Each row was made from one path, in order. Every step used is in the known rows, and no mark comes twice. Write each row's path.
Known rows:
n e h k: 27 -30 12 -16 -8 10 4 32 41 -5 0 17 -21 -46 -16 16 12 -7 0 10 -20 1 0
s h e n b: 48 -48 17 -16 -8 16 23 17 -26 13 -3 38 -22 -16 -21 6 36 -13 -2 14 8 7 45
n t e s: 11 -15 31 -5 6 -5 2 37 18 -9 15 40 -31 6 18 9 22 -16 -18 -9 -8 2 -15
b h e: 16 -34 8 1 1 -2 1 7 14 10 -8 10 -26 -35 -26 14 25 -10 -9 -6 -14 -16 26
t n: 20 -6 1 -18 -7 3 7 -6 0 -1 -21 24 -9 14 -19 7 14 -2 23 1 -14 1 16
b h: 7 -24 11 2 -7 -2 0 3 16 5 -7 -9 -2 -16 -32 14 8 -7 6 -15 -23 -5 10
h e s: 12 -24 12 -6 12 2 6 31 15 -12 0 32 -38 -7 -3 10 29 -11 -17 -10 12 -14
 -10
t n b: 30 -23 13 -16 -9 25 10 3 -11 7 -25 21 -10 8 -14 12 19 -14 15 8 5 10 25
e s: 5 -14 15 -6 7 2 6 29 16 -18 0 16 -17 13 -6 10 13 -8 -4 -18 5 -5 -25
t e: 13 -14 13 -5 11 -3 -5 20 4 4 3 16 -24 -6 -3 -1 11 2 -19 -9 -25 -3 5
t e n: 19 -13 14 -14 6 -20 10 8 -16 9 3 30 -19 13 -6 -2 14 5 4 -7 -34 12 30
b e h k: 27 -26 15 1 -12 -1 7 16 32 4 -5 28 -28 -57 -12 20 19 -7 12 -4 -24 0 16
b e s: 9 -20 15 4 -2 -5 5 24 18 -18 0 22 -31 3 -5 28 29 -5 -6 -32 -16 -3 -7
e h: 12 -19 27 -8 -18 8 17 31 31 2 -1 11 4 -30 -14 -1 9 -2 22 1 9 1 14
n e: 19 -27 13 -19 2 10 2 23 23 -16 0 -6 -16 3 -14 10 12 3 -14 -5 -22 -7 -4
b h k: 19 -25 0 1 6 -5 -8 -5 16 6 -11 3 -19 -35 -29 17 3 -15 0 -6 -35 -8 -1
h e t: 29 -21 26 -7 0 0 10 15 19 -3 7 27 -24 -30 5 -13 18 -9 -1 7 18 -25 11
s h k: 41 -28 -3 -8 4 9 -1 10 6 -3 0 25 -22 -34 -28 5 8 -9 -8 8 -20 -12 -13
s h: 30 -28 7 -8 -9 12 8 20 5 -5 6 15 -5 -14 -31 1 14 -2 -3 0 -7 -9 -2
s h e t n: 45 -20 3 -16 -22 7 14 7 6 1 0 61 -21 -25 -19 5 35 -10 17 17 4 -11 29
b e: 18 -22 17 2 -4 -5 6 5 12 -4 -6 7 -24 -10 -9 15 20 2 0 -21 -27 -8 17

Which path is each row?
31 -35 6 -2 4 -3 -3 1 -12 23 -8 26 -29 -31 -22 25 17 -19 -6 0 -43 17 31 -> t e n b h k
20 -36 17 -2 -9 -2 8 9 -15 24 -4 14 -11 -11 -24 23 23 -13 2 -9 -31 22 47 -> t e n b h
21 -24 3 -3 -3 6 -1 47 7 -10 19 43 -26 -8 -21 18 31 -6 -25 -12 -16 2 -16 -> t e s h
29 -29 23 -13 2 4 13 16 -25 15 -3 26 -18 7 -2 5 20 -7 -3 1 -12 20 37 -> t e n b
42 -31 18 -6 -12 7 12 24 16 -3 17 40 -22 -42 -11 -8 28 -10 -4 12 16 -24
 12 -> s h e t
36 -20 22 -15 -19 23 15 6 -2 4 -15 30 -6 -1 -3 6 18 -17 25 13 18 6 24 -> e t n b
32 -29 13 -4 -17 14 11 -1 -6 6 -24 26 -26 -3 -12 31 35 -9 12 -8 -19 10
 42 -> t n b e
18 -35 3 -4 -10 14 5 21 6 4 -16 43 -34 -12 -23 40 46 -26 -3 -7 2 6 23 -> t n b h e s
6 -30 7 2 3 -2 2 26 21 -4 -1 26 -33 -20 -20 27 34 -16 -14 -18 -4 -9 1 -> b h e s
26 -3 12 -17 -17 0 12 -3 10 -4 -8 35 -5 4 -7 0 13 -6 34 6 0 -4 15 -> e t n
28 -37 25 3 -8 15 9 11 1 3 -13 5 -25 -14 -5 21 26 -8 -6 -14 -11 1 27 -> n b e
13 -16 -1 -23 -7 7 3 28 22 -25 -6 31 -24 26 -16 34 30 -5 -1 -11 -18 8
 -10 -> t n e s
25 -31 6 3 -15 4 8 34 13 -17 12 36 -26 -12 -26 31 38 -6 -10 -23 -18 -2
 -6 -> b e s h
26 -35 2 -14 -10 16 4 48 22 -27 17 25 -19 -1 -30 27 31 -5 -20 -9 -13 -1
 -23 -> n e s h
21 -17 34 -8 4 -5 1 19 12 6 9 27 -23 -7 17 -6 12 -10 -14 4 -19 -4 8 -> n t e
37 -37 5 -8 -1 11 8 22 4 1 4 31 -28 -34 -25 1 30 -5 -18 7 1 -19 15 -> s h e
41 -27 20 -15 -14 22 15 8 -3 8 -15 43 -23 -16 -1 7 31 -20 13 20 22 -2 36 -> h e t n b
40 -27 -19 -20 -8 12 -3 25 15 -19 0 52 -36 -12 -34 37 31 -14 -10 5 -33 4
 -18 -> t n e s h k
36 -34 -8 -14 1 13 -4 36 22 -22 11 34 -35 -22 -27 28 23 -13 -25 0 -26 -4
 -32 -> n e s h k
35 -38 22 2 -16 15 10 22 23 10 -10 27 -29 -60 -9 24 23 -16 7 3 -11 7 25 -> n b e h k
13 -42 14 3 -1 14 4 31 12 2 -5 24 -34 -22 -17 31 38 -25 -18 -12 9 -2 8 -> n b h e s
27 -27 19 -5 -9 5 4 45 13 -8 24 52 -25 -9 -5 14 32 -17 -21 -2 -11 2 -12 -> n t e s h
40 -34 6 -17 -5 -8 21 10 -16 6 4 44 -22 -14 -26 1 32 -1 5 7 -10 -2 39 -> s h e n
